What can hang from each mark
Z: M
L: K
T: K
K: G L R T
X: G
R: K Z
G: K X
M: Z

Every row comes from one small tree of marks. Brackets hold a mark, then the marks that hang from it, in alphabetical order. Every link used is in the known rows. Which tree was each row made from?
Known rows
[T [K [G X] L R]]: [ 21   2  -1 -10  -3  11  24  -7  -2  -7  -4  -1  11  -1  -5   3  -7  10
  -2  24  12  -4  -8  -9  -9  11  14  -8   7  22 -13  -3 -17  25 -10 -16
 -15  -3  -7   6   9  -8 -10  13  -2  21 -13  -5   9  16  -7 -23   5 -10
  -1  -6  14  15  -7  -7  -1 -14   3   1  -2   2 -13]
[K [G X] L [R Z]]: [ 16   6  16  -1  -3  14  26   1   4  -5  -6   3   6  18  -3   6 -13   2
   2  20  15   7  -6 -15   2  -4   1   0  17  19 -11   0 -18  23  -1 -15
 -25   4  -9  -2 -10 -15  -8   2 -12  24 -22 -15  -9   9   0 -12   8 -16
 -17  -8  12  27  -3   3  11  -5   3  -4  -5 -17 -14]
[L [K G [R [Z M]] T]]: [ 14 -14  -8 -17  -7  14   2   5  -1  -6  -1  10  -9  -5   7  -2 -12   6
 -10  11  -3   5 -15 -12   0   8  10  -9  14  15   3  -4 -17   8  -8 -19
 -14  12  -9  -4   3   8 -11  -3  -4   7 -26 -15  -3   6  -4 -20  17  -8
  -7  -4  10  20  12  -6  -8  -7   4  -3  -1 -22  -9]
[X [G [K L [R Z]]]]: [ 19   1   4   8   2   2   0  -4   3   4   1 -14  17   9  -1   6  -3  14
  -9  21   2  -6   3 -11 -11   6   3  -8   6  13 -12  -8 -16  35 -13 -19
  -6   8 -15   3  -7   2 -21  -7   3   8 -25 -10   2  20  -5 -23  20 -15
 -10  -3   1   9   0  18  10 -18 -10  -9 -11 -10 -15]
[T [K L [R [Z M]]]]: [ 15  -7  -8  -7  -1  14  30  -2  -2   2   3  -4   7   6  -8   0  -2   5
  -6  18   4   1  -9 -13   0  15   2  -1   2  11  -7  -1 -13  23 -12 -15
  -2  -3  -8   4  10  -2  -4   6   1  16 -12  -2   9   9  -5 -24   8 -16
   5  -6   6  11  -7   3   0 -17   1  -5  -4   2 -18]
[R [K G T]]: [ 15 -10  -7   5  -2  -1  -7 -11  -8  -9  -7  -7   2  -8   5  -5  -3   3
  -6  24 -10  17  -8 -10  -1   3  -4 -22   6  14  -9  -8 -12   9 -20 -23
   2   5   1  -3   7  15 -11   3   1  11 -23 -12  11  24 -20 -18  13  -3
   1 -13  18   6   0   0   5  -5   1   7   5 -18 -16]
[L [K G [R Z] T]]: [ 10 -13  -6 -12  -7  16  -3   5  -1  -9  -2  12  -4  -6   8  -1 -13   6
 -11  11  -2   5 -17 -12  -2   9  12 -12  14  19   2  -7 -17  11  -8 -18
 -17  10  -7  -2   7   5 -13  -5  -4   9 -24 -15  -4   6  -7 -15  15  -8
  -5  -4  11  18  12 -10  -6  -4   2  -3   1 -26  -7]
[G [K L [R Z] T] X]: [ 13  -5   3  17   1   5  14  -8 -17 -11   6  -1  -4   2   5  -6 -12   7
 -10  25   3  17 -12 -12  11  11  -6   4   2   7   3   8 -11  23  -1 -12
  -9   3   0   9  -6  14 -27   2   3  17 -24  -9  -1   5   0 -14  -1 -22
  -3 -11  12   3   4  10  -2   4 -10  -5 -13  -3 -15]
[K L R]: [ 16   0  -4  -3   2  10  22   0  -3   6  -3  -7  12   7  -5   4   2   0
  -3  22   8  -4  -8 -25   1   8  -4 -10  12  10 -11   2 -14  26  -2  -9
  -8   1  -8  -5   3 -12 -12   2  -3  14 -19 -15  -4  11  -9 -17  10 -15
   2  -9  21   4  -3   2  21 -13 -11 -16   1  -5 -20]
[M Z]: [  5 -15   0  19  -3   0  -1  -9 -14   3   4 -33  25   9   2   6  -4  13
  12  19 -18 -10   0 -18   3   6  -8  -7  -1  11  -3 -10 -22  15 -17 -15
   7  12   0  11   3   1 -32  -5   7  -4 -29  16   9  27 -16 -23  18  -6
 -14 -15  14  -1  -8  24  13  10 -13 -17  -3  -5 -21]
[X [G [K [R Z] T]]]: [ 16  -6   4   7   2   7 -14  -3  -2  -5   1 -11  14   7   5   3  -5  15
 -17  18  -6  -2  -4 -11  -8   3  -2  -9   6  14  -9 -11 -17  27 -15 -24
  -9   7 -14   6  -6   6 -24 -10   7   0 -26 -12   2  25 -11 -24  23 -14
  -9  -2   1   6   3  13   4 -14 -13 -10 -12 -13 -15]
[G K X]: [  9  -8   0  21   3  -2   0 -20 -15  -9   7 -25  10  -3   9  -1  -9  19
   8  27 -12   1  -1  -3  -3  17  -2   6  -7   9  -1   3 -18  24 -17 -13
   2  11   8  15   3  30 -38   4   9   1 -31   9  13  21  -4 -25  -8 -10
  -8  -7  15  -6   0  38   1   2 -10   1 -15   3 -17]
[G [K [R Z] T] X]: [  3 -10   6  19   0  10   0  -9 -16 -15   7  -6  -3   2  10 -10 -13   9
 -10  22  -7  14 -15 -11   8  11  -9   7  -2   9   4   3 -16  17  -9 -17
  -9   4   4  12  -1  20 -32  -2   8   7 -27  -3   2  13  -4 -17   0 -21
  -3  -7   8   0   5  17  -7   5 -10  -2 -16  -7 -15]
[X [G K]]: [ 20  -4  -1  10   4  -2 -13 -11  -2   1   1 -25  22   4   3   9  -2  21
  -4  22 -10 -10   6  -6 -17   8   3 -10   3  13 -13 -10 -19  32 -20 -22
   0  13 -12   8  -4  13 -28  -6   7  -3 -28  -5  11  29 -10 -31  18  -6
 -11  -2   6   1  -1  27   9 -15 -12  -8 -10  -6 -18]
[T K]: [ 11 -11 -13  -1   1  10   5 -11  -8  -4   0 -15  19  -3  -1   4   1  13
   1  20 -10  -6  -6  -5  -9  19   5  -8  -3  15 -10 -10 -17  21 -23 -19
   3   1  -1  11  19  12 -17   6   8   5 -16   8  21  23 -16 -31   5  -3
   6  -4  13  -2  -9  13   0 -10  -4  -2  -5   5 -19]
[R [K [G X] L T]]: [ 24  -1  -7   6  -1  -5   7 -12 -10  -8  -7  -1   0  -5   1  -3  -7   3
  -3  27  -2  18  -5  -7   5   2  -1 -21   9  13  -8   0  -7  13 -11 -18
   0   3   0  -3   1  13 -13   7  -6  22 -22 -17   8  13 -13 -12   7  -6
  -1 -18  20   8  -2  -1   9  -3   2   1   4 -16 -16]
[L [K G R T]]: [ 15 -11 -11 -16  -6  11  -3   3  -4  -9  -3   9  -3 -13   8   0 -10   8
 -10  15  -1  -3 -16 -14  -7  10  16 -18  16  19   0  -5 -18  11  -6 -17
 -15  10  -8  -2   7   4 -16  -2  -3   7 -24 -15  -3  10  -9 -19  15  -5
  -1  -5  19  13  12 -14  -4  -7  -1  -3   4 -19  -8]
[G [K [R [Z M]] T]]: [  7 -14  -5  11   0   8   3  -5 -11  -8   2  -8  -5  -5   7  -7  -4   6
 -19  20  -7  13 -12 -17   0  10 -11   2  -2   6   2   1 -12  16 -13 -19
  -2   8  -4   3   2  13 -21   1  11   3 -26  -7   3  14  -6 -26  11 -17
   0  -4   6   0   9  10  -8  -6 -10   1  -9  -6 -17]
[R [K T]]: [ 11 -13 -13  11   0   2  -6 -11 -12  -4  -2 -10   3  -4   4  -8   1   1
  -8  23 -17  16 -11 -11   7   8 -10 -19   2   6  -4  -4 -10   8 -19 -19
  11   1   4  -1  11  23 -16   0   4   6 -23  -9  12  20 -21 -16   9  -6
  10 -15  18  -4  -1   9   8  -4  -6  -1   4 -15 -20]
[G [K [R Z]] X]: [  0  -9  12  21  -1  10   7 -12  -9  -9  10 -16   3   5   5  -8 -12  12
   0  22  -6   6  -8 -10   2  14  -5  14  -4   7   1   3 -21  22 -13 -13
  -5   6   7  14   1  21 -32  -1   7   4 -28   3   3  17  -2 -18  -5 -22
  -6  -6   7   4   3  31  -5   1  -8   3 -15  -5 -14]

Which tree is each row?
[  3 -13  -3  16   0   9  -1  -4 -11 -10  -1  -7   2  -5   9  -5  -4   6
 -20  20  -5  14 -15 -18   0  11  -9  -1  -1   9   0  -3 -13  18 -12 -18
  -4   6  -2   5   5   9 -22  -2  13   5 -24  -8   1  16 -10 -21  12 -17
   3  -4   9   0   9   5  -5  -4 -12   2  -8  -8 -14] | [G [K [R Z] T]]
[ 20  -1   1   6   2   4  -6  -3  -2  -1  -2  -8  13   6   2   5  -4  13
 -17  20   0   1  -2 -11  -8   4   0 -11   8  13 -10  -7 -13  31 -10 -21
  -9   7 -17   3  -9   1 -21  -7   3   8 -23 -16   1  19  -7 -22  23 -15
  -8  -4   3   7   1   8   7 -15 -12 -12  -9 -11 -14] | [X [G [K L [R Z] T]]]
[  7 -12   6  17  -3   8   1  -8  -4 -12  -3  -1  -3   9   5  -9 -11   1
  -4  18 -12  30 -10  -4  11  -1  -9  -7   5  12  -2  -7 -12   5 -19 -24
  -4   2   3   2   2  21 -10  -3  -2  18 -24  -8   8  17 -14  -9   8 -12
  -7 -13   5  20   0  12  -2   4   6   8  -4 -30 -14] | [R [K [G X] T] Z]
[  2 -14   2   0   1  25  -1   7 -10 -11  -3   4   2  12   7  -5  -4  -4
 -19  14  -8  13 -23 -22  10   1 -18  -8  11  11  -1  -6 -15   9  -7 -22
 -16  -2  -7   1   4  -2 -13 -11   4   3 -21 -14  -6  16 -16 -16  19 -16
   4  -6   9   5   3  -3   6  -2 -14 -15  -7 -18 -19] | [K [R Z] T]
[ 18  -4   1   3   2   4 -17  -5  -4  -4   1 -13  14   3   5   3  -3  16
 -16  21  -5  -6  -3 -12 -12   5   1 -14   7  14 -11  -9 -17  28 -15 -24
  -8   8 -15   5  -6   4 -27  -8   7  -1 -26 -12   4  27 -12 -26  23 -11
  -7  -2   5   1   3  12   5 -16 -14 -11  -9  -9 -17] | [X [G [K R T]]]
[  3  -5  17   0  -4  20   7   3   8  -9  -9  -5   9  12   2   3  -8   1
  -4  16   2   3  -9 -18  -7  -4  -2  -2  14  21 -14 -12 -24  16 -13 -21
 -22   6  -8  -3   3 -14  -8  -3  -2   8 -25 -10  -5  24 -11 -20  18 -11
 -12  -1   8  24   3   5   6 -10   0   4  -3 -23 -14] | [K G [R Z]]
[ 10 -12  -2 -11  -7  16  -1   3  -3 -11   1  12  -7  -2   8  -2 -17   7
  -4  12  -1   4 -18  -9   2  10  12  -9  14  18   4  -3 -19  10  -6 -18
 -19   9  -4   3   4  11 -17  -6  -6   9 -25 -13  -4   6  -5 -13  10 -10
  -7  -6  12  19  10  -5  -8   0   3  -4  -3 -25  -8] | [L [K [G X] [R Z] T]]
[  6 -11  -1  -9  -9  13   5   2   7  -2   1   3   1  -3   4   2 -11   8
  -1  11  -1  -3 -10 -11  -7  12  17  -7  11  18  -2  -7 -22  15 -12 -14
 -13  12  -4   0   8   5 -13  -4  -4   8 -26  -8  -2   9  -6 -16  11  -9
  -8  -3  11  23  10   3  -2  -8   5   2   1 -26  -7] | [L [K G [R Z]]]
[ 12  -5  -1  -9  -4  14  10  -5  -1 -10  -5  -7  13  -5  -2   1  -4  10
  -6  20   2  -8 -11 -12 -15  10  11 -10   5  23 -15 -12 -22  20 -19 -21
 -12  -1  -5   5  16  -8  -9   8   5  10 -15  -2  12  27 -14 -28  11  -6
   2  -1  12  12  -3  -5  -4 -16   2   5  -1  -2 -13] | [T [K G R]]
[ 35   1 -11  -7   5  -1   7  -1 -12 -12 -19   4   7  -4   4  15  -4   7
  -8  24   6  11  -4  -9  -3  -3   0 -24  19  22 -13  -4  -6  19  -2 -20
 -15   9 -17  -9  -5 -11 -12   9  -6  22 -21 -23   3  12 -10 -23  18   4
 -10 -10  27   6  -1 -17  13  -5  -7  -8   0  -5 -20] | [K G L T]
[  2 -16  -6  -5  -5  15   5   1   2   4   7   0   2  -1   3  -2  -8   6
  -1  11  -7  -3 -13 -14  -1  18  11  -4   7  12   3  -4 -20  16 -11 -11
  -4   8  -1   4  12  14 -17  -9  -1   3 -24  -4  -2   7  -6 -15   8 -13
   0  -4  10  13   8  11   1  -6  -1  -7   0 -22 -10] | [L [K [R Z]]]
[ 13  -3  -6  12   1  -1  16  -9  -7   0  -1 -13   9  -9  -1   2   1   8
  -9  26   6   3  -4 -20  -8  16   2  -3  -1   8  -7   3 -13  31  -8  -9
   1   7  -3   2   4   2 -20   7   7  12 -22  -8   1  13  -5 -22   6 -15
   2  -7  17  -2   5   8   5 -11 -12   1   0   2 -13] | [G [K L R]]
[ 10  -5   3  17  -4   0  18  -7   5   2  -6  -3   5   9  -4  -1  -5  -1
   1  20   0  25   0  -8   5   1  -2  -8   5  11 -10  -6  -9  17 -17 -17
   3   5   0  -4   3   9  -1   3  -6  28 -21  -9   6  12 -11 -10   8 -13
  -7 -13   7  24  -3  13   8  -6   9  11   4 -27 -13] | [R [K G L] Z]
[ 15  -6   3  15  -3   2  12  -6  -5  -7  -6   6  -4   9   1  -3 -10  -1
  -3  21  -2  33  -7  -4  15  -2  -8  -9   8  12  -4  -2  -6  10 -12 -20
  -3   2   0  -2  -3  15  -6   1  -8  29 -20 -14   4   8 -10  -6   7 -13
  -8 -17   8  22  -2   5   5   1   7   5  -2 -26 -14] | [R [K [G X] L T] Z]
[ 17   0   5  -5  -4  14  26  -5   0  -8  -2   2   9   7  -6   2  -9   8
  -1  20  12   1  -9  -8  -4   8  10  -3   7  21 -11  -6 -17  25 -11 -17
 -16  -4  -7   6   7  -8  -6  10  -3  24 -13  -4   6  14  -5 -19   5 -14
  -4  -6   7  21  -6  -3  -2 -11   6   3  -5  -3 -12] | [T [K [G X] L [R Z]]]
[ 15   3  11  -3  -3  14  26   5   7  -2 -12   3   8  13  -4   9  -6  -1
  -3  19  16   8  -6 -20  -3  -3   0  -6  18  20 -15  -5 -15  24  -3 -16
 -21   5 -13  -9  -4 -24  -1   3  -8  24 -20 -18  -9  12  -5 -15  16 -14
 -13  -6  13  27   0  -6  13 -11   1  -1   0 -19 -14] | [K G L [R Z]]
[  5 -17  -9 -11  -6  14  10   1   1   6   9  -4  -3   1   2  -4  -8   6
   0  10  -9  -5 -11 -14   2  17   7  -1   6   7   5   0 -20  13 -12 -12
  -2  11  -3   1  10  17 -15  -7  -2   0 -26  -4   1   5  -3 -20   8 -13
  -2  -5   9  13   7  15   0 -10   0  -7  -2 -19 -12] | [L [K [R [Z M]]]]
[ 20   0  -2   9  -2  -7  14 -15  -2   0  -4 -10   6  -1  -2  -1  -5   5
   7  27  -2  13   1  -6   1   5   3 -15   6  12 -12   0 -12  18 -15 -15
   4   5   3  -3   2  13 -12   8  -7  21 -23 -10  10  17 -11 -14   2  -6
  -4 -16  20  12  -5  12  12  -7   5   6   4 -15 -15] | [R [K [G X] L]]
[ 22   1   4  -8  -1  15  16   9  -4 -12 -16  17  -1   7   2   6  -8  -4
 -18  18  15  18 -15 -20   3  -7  -5 -15  22  20  -9  -4 -10  17   3 -20
 -26   2 -18 -10  -8 -24  -1   2  -8  26 -18 -27 -11   7  -8 -12  23 -13
  -9  -8  14  21   3 -25   9  -6  -3  -7  -1 -20 -14] | [K G L [R Z] T]
[ 34   2  -5  -5   5   1   8  -5 -15 -15 -14   3   5   2   6  12 -10   9
  -2  26   5   9  -5  -4   3  -3   0 -18  19  22  -9   0  -8  17   1 -19
 -18   8 -12  -4  -9  -2 -18   8  -9  21 -23 -20   3   9  -7 -21  10   1
 -15 -13  26   7  -4  -7  12   1  -5 -12  -6  -4 -20] | [K [G X] L T]
[ 18  -3  -4  20   4  -7  13 -19 -15  -5   5 -19   9  -2   4   3  -8  18
   7  29  -1   5   2  -4   0  17   2   4  -4   8  -3   7 -12  29  -9  -9
   4  10   4  11  -2  24 -33   7   3  12 -28   1  10  10   1 -22  -9 -11
  -7 -11  18  -4  -2  30   5   1  -9  -2 -12   6 -17] | [G [K L] X]
[ 20 -13 -17 -12  -4   4  -8  -3  -8  -9  -6   3   1 -15   9   6  -9  13
  -4  16  -7   0 -10  -5  -8  11  17 -19  12  19   0  -8 -15  12 -11 -18
  -8  15  -6   0   8  14 -21   0  -2   5 -26 -11   5   9  -9 -22  13   3
  -6  -6  21   9   8  -3  -2  -3   0  -2   2 -16 -10] | [L [K G T]]
[ 13 -11  -4  19   3   0  -6 -17 -23 -16   4 -16   2  -7  12  -3 -10  17
  -2  27 -12   8  -7  -3   3  15  -5   1  -3   9   3   3 -14  18 -12 -17
  -1   9   5  14   1  30 -39   3   9   2 -29   1  11  17  -5 -24  -3  -9
  -4  -9  16  -9   2  25  -3   6 -13  -2 -15   3 -19] | [G [K T] X]
[ 20  -7 -17   8   2  -4   7 -10 -12   0  -3  -4   2  -4  -1  -6   2   0
  -7  26  -7  18  -7 -12   9   9  -7 -22   5   5  -5   0  -4  15 -13 -15
  10   1   1  -4   7  17 -12   3   0  19 -19 -15   9  11 -17 -13   9  -8
  10 -19  21  -1  -3   0  13  -5  -6  -5   6 -11 -20] | [R [K L T]]
[ 18  -2  -2  14   3   1  10 -10 -19 -11   5  -3  -2  -5   6  -7  -9  10
 -10  28   4   9 -11 -12   7  12  -3  -1   2   9   2  10 -11  23  -1 -11
  -8   4   0   8  -4  13 -31   5   4  15 -25 -10   0   7  -2 -17  -1 -19
   0 -11  18  -4   3   8  -1   1 -13  -7 -10   3 -15] | [G [K L R T] X]
[ 28   5   4 -11   1  11  14   2 -11 -15 -11  12  -1   4   4   3 -10   1
 -10  24  15   8 -14 -17   3  -5  -2 -17  23  21  -8   2 -12  17   5 -18
 -29   1 -13  -6  -9 -17 -14   5  -9  22 -21 -26  -8  11  -6 -15  15 -10
  -8 -11  23  12   1 -20  10  -3  -5 -13  -2  -9 -16] | [K [G X] L R T]
[ 26   0   2 -12   0  13  22   9  -3  -9 -13  14  -8   9   1   4  -8  -3
 -17  17  13  17 -12 -19   7  -9  -9  -9  22  16  -7   2  -8  15   2 -21
 -24   5 -19 -14 -12 -18   1   4  -9  21 -21 -27  -8   6  -3 -19  23 -13
 -13  -8  12  22   3 -21   5 -10   0  -8  -2 -15 -18] | [K G L [R [Z M]] T]
